Each row was made from one walk, in order. Every step used is in the known rows, and no mark comes twice. Write each row's walk.
Known rows
U -> A -> R -> G -> M -> P: [ 1.896  2.089  1.599 -0.068 -2.080 -0.083 -2.767 -1.175 -2.077  1.721
  2.055  1.265  0.986 -2.663  0.680  0.052 -1.722 -5.804  3.372  0.922
 -2.173 -0.250]
A -> G -> R -> M: [ 1.400  2.228  1.522 -2.086 -0.229 -0.963  1.334 -2.224 -1.952 -3.496
  1.634  2.179  1.630 -1.014  3.420  1.317 -1.433 -1.436 -2.895  1.539
 -0.247 -0.928]
R -> A -> G: [ 1.030  0.907 -0.216 -0.823 -0.796  1.403 -0.972 -1.239 -0.598 -1.720
  1.223  1.336  0.093 -0.205  1.505 -0.444 -2.901  2.277 -0.848  0.623
  2.138 -1.294]
P -> R -> G -> A -> U: [ 1.158  1.713  0.792 -1.748 -1.065  3.413  3.496 -2.809 -2.165  0.830
  2.555  1.974  2.540 -0.139 -0.871 -0.329 -2.378 -2.459 -0.526 -1.003
  1.461 -3.168]
A -> R -> M -> P: [ 1.736  1.183  0.667 -1.039 -1.669 -1.121  1.495 -2.548 -2.167  0.490
  0.879  1.798 -1.571 -2.760 -1.080 -1.087 -2.565 -3.204 -0.729  1.567
 -2.870  0.918]
U -> R -> P: [-0.096 -0.661 -0.093 -5.013  1.033 -0.043  2.282 -1.855 -4.344 -0.735
  2.992  0.644 -0.864 -0.230 -0.455  0.820 -0.325 -1.522 -1.715 -0.268
 -0.886  1.454]
R -> G -> M -> P: [ 1.640  1.904  1.730 -3.505 -0.827 -1.399 -1.113 -1.225 -1.884  0.432
  3.423  1.213  0.698 -2.920 -1.280  0.065 -1.811 -5.007  1.147  0.135
 -0.666  0.601]
A -> U -> R -> P: [ 0.294 -0.221  0.273 -6.779 -0.087  1.700  2.064 -1.916 -4.833 -2.182
  4.094  0.973  0.239  1.208  0.780  0.436 -0.157 -1.427 -2.086 -1.338
 -0.347  1.107]
G -> A -> R: [ 0.484  0.756 -0.484  0.660 -2.030  1.543  1.868 -3.074 -0.575  4.005
 -0.505  1.717 -0.018 -0.706 -0.273 -0.840 -1.021 -0.970 -0.063  0.905
 -0.803 -0.711]
U -> A -> R: [ 0.959  1.651 -0.856  1.829 -1.552  1.787 -0.745 -0.972 -0.943  1.678
 -0.273  0.447  0.151 -0.313  1.595  0.661 -0.663 -1.124  1.584  1.533
 -1.531 -0.661]
M -> P: [ 0.432  0.781 -0.479 -2.708 -1.105  1.252  0.603 -0.298 -1.580  0.471
  1.994  1.044 -1.330 -1.485 -2.381 -0.484 -1.563 -1.550 -0.243 -0.310
 -1.671 -0.491]
G -> R -> M -> P: [ 0.575  1.500  1.206 -2.754  0.201 -0.756  1.765 -1.326 -3.143 -0.197
  2.404  1.536 -1.225 -1.850  0.850  0.086 -2.178 -3.463 -2.887 -0.081
 -3.624 -0.804]
A -> G: [ 1.406  1.491 -0.210 -2.209 -1.714  1.142  0.135 -1.201 -0.385 -2.552
  1.250  1.481  1.558 -0.408  0.247  0.772 -0.784  0.589 -0.422  1.452
  1.740 -0.537]
P -> R -> A -> U: [-0.139  1.739 -0.298 -0.718 -0.495  3.794  1.402 -1.493 -1.964 -0.065
  2.577  1.379 -0.731  0.236  1.213 -1.586 -3.938  1.188 -0.745 -2.070
  1.625 -2.452]
R -> P: [ 0.508 -0.624  0.827 -2.897 -0.297  1.130  0.892 -1.688 -2.828  0.409
  2.366  1.004 -1.663 -0.523 -1.610  0.672 -0.288 -1.107 -1.332  0.793
 -0.370  0.527]
P -> R -> A -> G: [ 0.220  1.456  0.024  0.330 -0.926  2.642  0.710 -1.725 -1.216 -1.659
  1.552  2.479 -0.275 -1.027  0.546 -0.942 -4.248  2.184 -0.281 -0.342
  2.813 -2.912]
M -> P -> R -> G -> A: [ 0.672  0.697  0.757 -1.221 -0.866  2.220  3.474 -2.202 -2.702  2.445
  2.409  2.292  0.169 -2.506 -4.044 -0.979 -3.648 -3.814  0.033 -1.104
 -0.827 -3.401]
A -> R -> M: [ 1.885  1.707  0.324  0.262 -0.987 -1.844  1.825 -3.024 -1.270  0.506
 -0.207  1.161 -0.286 -1.856  1.012 -0.060 -1.533 -2.045 -1.103  2.591
 -1.308  1.527]
P -> R -> M -> G: [ 0.895  1.569  0.526 -0.330  0.722  0.538  1.034 -2.384 -2.410  1.020
  1.090  0.486  0.815 -3.282 -1.815  1.288 -3.468 -2.107 -1.286  1.742
  1.615 -0.929]
M -> P -> R -> G: [ 1.453  1.110  0.682 -1.109 -0.419  0.979  2.467 -1.653 -2.911 -0.262
  2.989  1.350 -0.319 -2.810 -3.265 -0.518 -3.019 -3.509  0.475 -0.373
 -0.206 -1.706]
A -> G -> R -> M -> P: [ 1.178  1.649  1.781 -3.475 -1.072 -0.163  0.998 -1.721 -2.846 -3.322
  2.816  2.669  0.418 -1.864  1.311  0.315 -2.379 -2.440 -2.703  0.537
 -1.844 -1.474]
U -> A -> G -> M: [ 0.372  3.235  0.573 -2.035 -2.352  1.463 -3.200  0.387 -0.506 -1.352
  1.462  1.934  2.674 -0.963  2.303  1.912 -1.151 -1.171  2.084  0.856
  0.526 -1.424]
G -> R -> M: [ 0.687  2.231  1.006 -1.429  1.179 -1.434  2.206 -1.933 -2.201 -0.322
  1.423  0.894  0.097 -1.041  2.907  1.094 -1.167 -2.428 -3.095  0.961
 -2.043 -0.108]
G -> M -> P -> R: [-0.817  2.489  0.942 -2.233 -1.849  1.285  0.514 -0.741 -2.199  1.389
  2.913  2.593 -1.178 -3.312 -2.429 -1.006 -3.131 -3.171  1.649 -1.796
 -0.896 -1.396]
M -> P -> R: [-0.227  1.319 -0.169 -1.557 -1.387  2.410  2.378 -0.840 -2.278  0.671
  2.272  1.883 -1.611 -2.351 -3.313 -0.981 -2.923 -1.593  0.261 -1.338
 -1.019 -2.200]
R -> A: [ 0.168  0.856 -0.680 -0.166  0.696  0.775 -0.171 -0.932 -0.716  1.200
  0.901  0.270 -1.423 -0.154  1.111 -0.757 -2.700  1.130 -0.895 -0.129
  0.478 -0.602]
G -> A -> U -> R -> P: [-0.477 -0.697  0.271 -6.908 -0.607  2.921  3.072 -2.399 -4.625  0.600
  3.555  1.778  0.605  1.377  0.002  0.062 -0.682 -1.742 -2.661 -1.855
 -0.843 -0.553]
M -> P -> R -> A -> G: [ 0.070  0.880  0.305 -0.951 -1.815  3.272  0.420 -1.126 -2.095 -1.587
  2.638  2.983 -1.556 -1.854 -1.505 -2.046 -5.144  0.976 -0.021 -1.372
  1.118 -3.417]

Write each row's walk
[ 1.147  1.312  0.471  0.180 -1.428 -0.599  2.900 -3.463 -1.109  3.188
 -0.801  2.217  0.146 -1.557  0.407 -0.446 -2.193 -2.285 -1.420  2.015
 -1.976 -0.153] | G -> A -> R -> M
[ 0.982  1.349  0.363 -2.998 -0.627 -0.986  1.598 -0.849 -2.164 -0.257
  1.606  1.259 -1.261 -2.380 -1.731 -0.105 -2.699 -2.911 -2.000  0.701
 -2.730  0.089] | R -> M -> P
[ 0.961  2.913  1.607 -1.073 -0.121 -0.774  1.103 -2.250 -1.672  0.361
  2.700  1.528  1.670 -2.814 -0.224  0.525 -2.017 -3.855  1.594  0.130
  1.495 -0.269] | P -> R -> G -> M
[ 1.510  2.266  0.041  1.544 -0.825 -0.375  0.357 -1.595 -1.525  0.900
 -0.608  0.928  0.370 -1.295  2.087  0.924 -1.778 -2.387 -0.056  2.503
 -2.716 -0.025] | U -> A -> R -> M
[ 1.146  1.131 -0.618 -3.739  2.016 -1.919  0.598 -1.885 -3.313 -0.176
  1.263 -0.620  1.840 -2.034  0.527  1.927 -2.124 -2.257 -2.086  1.568
  0.357  1.603] | U -> R -> M -> G
[ 0.657 -2.370  1.394 -0.441 -1.397  3.076 -0.919 -4.532 -2.894  5.534
  1.067  1.018 -0.513 -1.299 -2.740  0.208 -1.062 -2.305 -0.345  1.935
  0.812 -0.435] | M -> G -> A -> R -> P
[ 0.145 -1.500  1.844 -2.233  1.060  2.200 -1.593 -3.007 -4.330  1.938
  3.316 -0.110 -0.507 -0.898 -0.109  1.694 -0.119 -2.294 -1.698  0.920
  0.764 -0.683] | M -> G -> R -> P
[ 0.071  1.365  0.316 -1.467  0.421  2.740 -0.269 -1.402 -2.201 -0.017
  3.086  0.622 -0.338  1.715  4.914 -0.800 -2.041  0.393 -2.389 -1.847
  0.204 -1.986] | G -> R -> A -> U
[ 0.509  2.592  0.274 -0.729  0.168 -0.472  3.716 -1.795 -1.990 -0.289
  0.937  1.758 -0.252 -2.487 -0.770  0.367 -3.132 -1.816 -1.565  0.736
 -0.436 -0.860] | P -> R -> M
[ 0.510  1.768 -1.274 -5.533 -0.112  1.152  1.890 -0.860 -2.819 -2.162
  2.752  0.417  1.762  1.240  2.162  0.317 -0.453 -0.724 -1.518 -1.436
  0.169  0.775] | A -> U -> R
[-0.314  2.594  1.162 -0.602 -1.488  1.402 -1.057 -1.717 -0.874 -0.792
  2.379  3.078  0.374 -1.992  1.414 -0.933 -4.349  0.727  1.116 -0.943
  2.934 -2.058] | P -> R -> A -> G -> M
[ 0.017  1.090  0.501 -0.286  0.192  1.812  2.007 -2.987 -2.251  3.864
  0.521  1.411  1.192 -3.012 -2.396  0.831 -4.188 -2.227 -1.642  1.057
  0.944 -2.570] | P -> R -> M -> G -> A
[-0.310  0.857 -1.667 -2.451  1.864 -0.512  1.278 -0.852 -2.446  0.190
  1.485  0.220 -0.677  0.211  2.376 -0.475 -2.704  0.770 -1.619 -1.123
 -0.071  0.257] | U -> R -> A
[ 0.449  1.476  0.793 -2.086 -0.782  3.708  1.597 -3.035 -2.712  2.405
  1.656  1.631  2.248 -1.610 -1.337  0.502 -3.933 -2.222 -1.825  0.059
  1.608 -3.032] | P -> R -> M -> G -> A -> U
[ 1.089  2.436 -0.506 -5.914  0.458 -0.941  3.058 -1.440 -3.249 -3.077
  2.363  0.834  1.912  0.282  2.719  0.662 -1.470 -1.953 -2.904 -0.409
 -1.049  1.443] | A -> U -> R -> M
[ 0.521  1.058 -0.568 -2.074 -0.391  2.611 -0.500 -1.008 -1.243 -0.254
  2.187  0.389 -0.394  1.277  2.215 -1.060 -2.520  1.169 -1.387 -0.987
  1.020 -0.957] | R -> A -> U
[ 1.079  1.077  0.999 -2.962 -1.936  4.036  3.178 -2.277 -3.121  1.092
  3.637  2.589  1.206 -1.073 -2.779 -1.379 -3.421 -3.648 -0.272 -1.948
 -0.173 -3.770] | M -> P -> R -> G -> A -> U
[ 1.021  0.914 -0.570 -3.595  1.316 -0.834  3.503 -2.315 -2.671  1.059
  1.468  0.701  2.474 -0.450  0.479  0.777 -1.320 -2.926 -1.388 -0.074
 -0.364 -0.312] | U -> R -> G -> A
[ 0.966  2.134 -0.530 -0.922 -1.725  2.669 -1.441  0.317 -0.805 -2.224
  0.789  1.265  2.179  0.057  1.368  1.905 -1.065  0.325  0.676  1.330
  0.424 -2.159] | U -> A -> G
[ 0.025  0.329 -1.165 -5.169 -0.046  3.432  0.129 -2.057 -2.990  2.091
  2.307  0.087  3.190  0.693  0.362  0.758 -1.391 -1.269 -1.310 -1.110
  1.613 -1.162] | M -> G -> A -> U -> R
[ 1.549  2.960  0.792 -6.186  0.170 -1.418  0.337 -1.709 -2.892 -2.375
  4.161  0.681  3.794 -0.219  3.276  0.710 -0.555 -4.215  0.266 -0.910
  1.044  1.713] | A -> U -> R -> G -> M
[-1.339  1.867  0.894 -1.074 -1.026  1.526 -0.483 -0.778 -1.968  2.439
  3.149  2.362 -2.462 -2.972 -1.098 -2.189 -5.179 -1.671  1.218 -2.641
 -0.422 -2.084] | G -> M -> P -> R -> A
[ 0.672 -0.405  2.229 -3.144 -0.818  1.859  0.213 -2.650 -3.545 -2.417
  3.610  2.207  0.066 -0.012  1.464  1.150  0.013 -0.978 -1.920  0.757
  0.420 -1.138] | A -> G -> R -> P
[ 0.540  0.668  0.316 -0.944  1.047  1.678 -1.660 -1.893 -2.193  1.822
  1.971 -0.768  0.999 -0.927  1.334  1.608 -0.483 -1.554 -0.984  0.814
  1.158 -1.037] | M -> G -> R
[ 0.197  1.379 -0.466 -3.323 -1.856  3.581  1.593 -1.596 -0.920  1.674
  1.531  1.600  1.392  1.041  0.119 -0.278 -1.122 -0.624 -1.285 -0.911
  0.027 -1.924] | G -> A -> U
[ 0.747  1.698  0.719 -1.743 -0.830  1.250  0.146 -1.610 -1.466 -2.642
  2.036  1.653  1.626  0.106  2.777  0.977 -0.199 -0.169 -1.254  0.633
  0.850 -1.424] | A -> G -> R
[-0.279  0.972  0.068 -1.840 -1.308  4.500  0.803 -0.890 -2.706 -0.032
  3.509  1.866 -2.065 -0.591 -0.813 -2.593 -4.794 -0.050 -0.565 -3.007
  0.161 -3.198] | M -> P -> R -> A -> U
[ 0.690  2.001 -0.693 -4.112  1.563 -2.964  3.444 -1.356 -2.926 -1.593
  1.144  0.644  0.791 -1.206  1.551  0.986 -1.760 -2.023 -2.476  0.716
 -1.591  1.687] | U -> R -> M
[ 0.757  2.786  1.019 -3.156 -2.231 -0.009 -1.697 -1.164 -0.124 -1.843
  1.964  2.334  2.054 -1.453  1.107  0.781 -0.877 -0.744  1.037  0.912
  1.990  0.280] | A -> G -> M
[ 0.698 -0.447  0.668  0.585 -1.525  2.318 -0.724 -1.964 -3.068  1.770
  1.251  0.996 -1.407 -0.321  0.243  0.773 -0.382 -1.997  0.885  1.510
 -1.946 -0.256] | U -> A -> R -> P
[ 0.240  0.643 -0.603 -3.869  1.548 -0.593  1.620 -2.522 -3.177  2.708
  0.552  0.353  2.304 -1.894 -0.247  1.506 -2.627 -2.539 -2.658  0.954
 -0.230 -0.185] | U -> R -> M -> G -> A
[ 1.020 -0.926  1.179 -0.748 -1.486  0.822  0.801 -3.426 -2.741  1.412
  1.648  1.138 -2.017 -0.851 -0.917 -0.275 -0.153 -1.580 -0.304  1.700
 -0.617  1.258] | A -> R -> P
[-0.358  1.584  0.402 -5.235 -0.988 -0.214 -1.689 -0.799 -2.639 -1.964
  3.729  2.478  0.274 -1.813  1.686 -1.348 -3.987 -0.709  0.410 -1.950
  0.244 -0.224] | U -> R -> A -> G -> M -> P
[ 0.078 -0.049  0.363  0.551  1.965  1.861 -2.832 -1.990 -2.165  2.781
  1.961 -0.896 -0.242 -0.448  2.640  0.549 -2.495  0.026 -1.643  0.111
  1.667 -1.807] | M -> G -> R -> A
[ 1.564  0.863  0.322 -1.420  0.048  0.334  2.185 -2.265 -1.159  2.242
  0.853  0.877  1.786 -0.764 -0.917  0.674 -1.366 -2.583 -0.839  1.080
  0.060 -1.236] | R -> G -> A
[-0.472  3.117  1.053 -1.819 -3.245  3.427 -1.875  0.393 -2.005 -1.248
  2.862  3.441  1.090 -2.919 -0.816  0.290 -3.487 -2.328  3.020 -1.227
 -0.467 -3.581] | U -> A -> G -> M -> P -> R
[ 1.499  1.425 -0.361 -5.640  1.112 -0.121  0.288 -2.092 -3.789 -1.644
  2.646 -0.389  3.039 -0.655  1.679  1.444 -1.902 -2.251 -2.479  0.576
  1.068  1.293] | A -> U -> R -> M -> G
[-0.025  1.968  0.783 -3.735 -1.826  0.122 -1.176 -0.197 -1.359  1.290
  2.791  1.693 -0.761 -2.488 -1.268 -0.511 -1.693 -3.025  1.194 -0.858
 -1.456  0.273] | G -> M -> P
[ 1.379  2.245  1.090 -7.319 -0.665 -0.687  0.010 -1.281 -3.804 -2.244
  5.257  1.242  2.489 -1.156  1.153 -0.307 -1.498 -5.350  0.490 -1.917
 -0.569  1.175] | A -> U -> R -> G -> M -> P
